Each row was made from one walk, in order. Every step used is in the known rows, and no mark comes twice. Write each row's walk.
Known rows:
tiped > nazo > novife: [-13  -6   6 -15  -3   4 -12  -1  12  12  14   4 -13   5  14  -4 -10   3
 -15  -6  50  15 -10 -31]
tiped > nazo > novife > boma: [  1   0   8 -19   5  10  -9   5   8  24  28  -1 -13  16  15  -8 -13  25
 -26  14  64   8  -2 -38]
boma > novife > loka > tiped > nazo: [-10   8  -6  -5   9   3 -18  -2  32 -48   6  -1 -10 -13   1  23  -6 -10
   0  30  38 -17  18 -16]
novife > nazo: [ -2  -1   0   3   1   5 -12  -2 -20  -1  17   3   0  -2   7  -9   1   7
 -17   8 -14   4   0  -2]
pefut > boma > novife > vupo: [ -5  13 -10   2   5  -4   1  -2   8 -36  28  20   5 -13  14  -6   6  10
  15   9  -2 -10   5  -2]
nazo > novife > loka > tiped > vupo: [-16  12   5  -4   7  16 -21 -11  34   3   1  -4 -15  20  13  23 -10 -12
  10 -12  42  -4  26 -38]
boma > pefut: [ -6  -2  -6   5   0  -6  -2   3  -5  -9 -12  -3  -4   3 -11  -7  11 -11
   1  13  -1  -7  14   4]
boma > novife: [ -1   3  -4  -1   2  -4   3  -1  14 -27   4  -1   4 -22  -1 -14   0   3
  12 -12 -14  -6   0  -3]
nazo > tiped > vupo: [ -9   3  10  -9  -9  10  -1 -15  29  -4  -8   4 -17  25   2   5 -12   4
   9  -6  16  22   8  -9]
nazo > tiped > vupo > novife: [-22   4  16  -6 -10  14 -13 -14  18   2   1   9 -10  24   6  12  -9   4
  16  -5  17  24  18 -32]
nazo > novife > loka > tiped: [ -7   1   2   2  10   9 -17   3  20 -10   0  -5  -8   7  13  16  -1  -3
   0 -19  40 -11  14 -32]
nazo > novife > boma > pefut: [  2  -2   1  -5  10   2  -2  11  -7  12  10  -7  -8  14   3 -23   7  16
 -14  -1  31  -8  14 -29]
pefut > boma > novife: [ -2   3 -10   7   3  -9  12   3  10 -33  18   2   7 -31  -2  -1   8  -4
  20 -11 -18 -23   4   1]
pefut > boma: [ -1   1  -6   8   1  -5  10   4  -8  -5  16   3   4  -8   3  11   9  -5
   6  -3  -3 -15   5   1]
loka > tiped > vupo: [ -4   5   2   3  -2   5 -11 -22  27  20   2  -6 -13  15 -10  32  -4 -13
  15  -5   5  -9  30 -12]
vupo > novife > boma: [  1   5   8  -2   8  10  -8   6 -13  16  27   2   6   8   6   1   0  20
  -5  20  16  -4  16 -30]
vupo > novife > boma > pefut: [ -4   4   2   3   8   3  -9  10 -19  10  12   0   2  12  -2  -4  13   9
  -6  34  13 -12  30 -27]
loka > pefut > boma: [ 13  -8  -2  12   3  -8  21 -10  -7  10   2  -2   2   3   8  15  14  -5
  11   5   0 -29  15   8]
pefut > boma > novife > nazo: [ -4   2  -8   9   3  -4   0   2 -12 -32  33   6   6 -30   5 -12   8   4
   2  -6 -31 -19   2  -3]
tiped > vupo: [ -7  12   2  -6  -1   6  -5 -15  15  14   2   0  -8  11   1   6  -8  -9
  12   5   1   7  12  -7]
nazo > tiped > vupo > novife > loka: [-28  13  13  -9   0  20 -17  -6  20 -23  -5  13  -9  28  18  16 -12   0
  13  19  32  24  19 -33]
novife > boma: [ 13   4   2  -3  10   5   4   5  -7  11  18  -3  -1  10  -2  -4  -3  20
 -10  16  13  -7   7  -7]
loka > novife > boma: [ 14   6  -3   7   6   7  12  11   7  25  15  -5  -2  12  10   2 -14  14
   4  12  28  -8  20 -23]

Write each row's walk:
[-18   5   8   3  -3   9 -23 -20  19  25  12  -1  -6  13  -2  37  -2 -13
  21  -5  11  -7  39 -35]  loka > tiped > vupo > novife
[ -8  13  -7  -3  12   3  -4   7  14 -54  -2   3   5 -17   8 -10   0  -3
   9  14   3  -9   1  -5]  boma > novife > loka
[ -9   7  17 -11  -1  19  -7  -9  15  14  18   6 -12  35   8   5 -12  25
   6  17  33  17  24 -37]  nazo > tiped > vupo > novife > boma
[-17   6   3 -16   5  11 -19   7  11 -15   9   7 -11   7  27  -2 -11  -2
 -19  22  64  14  -6 -33]  tiped > nazo > novife > loka
[ -8  13 -13   5  13  -3   6  12   9 -60  14   5   8 -27  10   1   7  -6
  16  13  -2 -24   7  -3]  pefut > boma > novife > loka
[ -4  -6   1  -2  -4   0 -13  -9  18   8   8  -3 -14   6  -6  33  -5  -7
  -8  13  36  -9  17 -15]  loka > tiped > nazo
[-21  10   9   0  -3  16 -29 -17 -13  18  25   9  -2   9  14   3  -7  -4
  -1  18 -10  15  18 -30]  tiped > vupo > novife > nazo
[  7   3  -4   0   8  -1   5   9 -14   2   6  -5  -5  13  -7 -11   9  12
 -12  32  10 -15  23  -4]  novife > boma > pefut
[ -7   4   5  -8   2   7 -14  -4   6   5  13  16  -6  19  31 -14  -6  21
  -7 -12  35  18  -4 -28]  nazo > novife > vupo
[ -4   5  -4   7   8   5 -12   1  11 -21  -5  -2  -5   6   0  28   1 -10
   1  11  20 -20  21  -8]  novife > loka > tiped
[ -5  -8   8   1  -7   7 -10  -3  -8 -22   5   8 -10  14  11 -11  -7  21
 -19  -5   0  17  -4  -6]  novife > nazo > tiped
[-22   5   3   0   4  10 -32  -1  12 -13  11   5  -5   8  11  42  -4 -15
  -7  40  52  -7  27 -36]  vupo > novife > loka > tiped > nazo
[ -7  -2   2 -13   6   3 -10   8  -1  15  20  -2 -17  19   7 -14  -2  14
 -24  26  60  -1  12 -32]  tiped > nazo > novife > boma > pefut
[  8   4  -6  11  12  -1  15  -5  -7 -16  -3   2   3   5  17  18  10 -10
   7  29  13 -29  17   7]  novife > loka > pefut > boma
[ -6  -6  -2   7  -2  -1   3   0   2 -53  21  10  -2 -16   5 -12   3  18
   4 -19 -15  -7   0  -4]  pefut > boma > novife > nazo > tiped
[ 11  -4  -5  14   6  -7  10 -13 -15 -20  19   0   7 -20  12  -7  14   5
   8   3 -29 -31  12   5]  loka > pefut > boma > novife > nazo
[-19  12   8  -5  -3  11 -16 -13   7  20   9   6  -2  12   8  15  -3 -10
  15   7   5  12  19 -29]  tiped > vupo > novife
[-15   8  12  -6  -1  12  -9  -6   7   5   5   4 -15  38   0   2  -1  14
   5  26  28   9  39 -35]  nazo > tiped > vupo > novife > boma > pefut
[ -5  12  -4  -5   5   1  -6  -7  15 -32  11  16   1  -5  14 -17  -4  16
   9  10  -2   6  -1  -5]  boma > novife > vupo
[-15  -8  15   1  -7  11 -20  -3 -14 -14  13  12  -2  11  15  -4  -3  20
 -11  -5   3  19   4 -28]  vupo > novife > nazo > tiped
[-12  -1   5 -10  -3   8 -28 -14  24  13  21  12 -19  26  25  18  -9  11
 -14   2  72  10  12 -41]  loka > tiped > nazo > novife > vupo
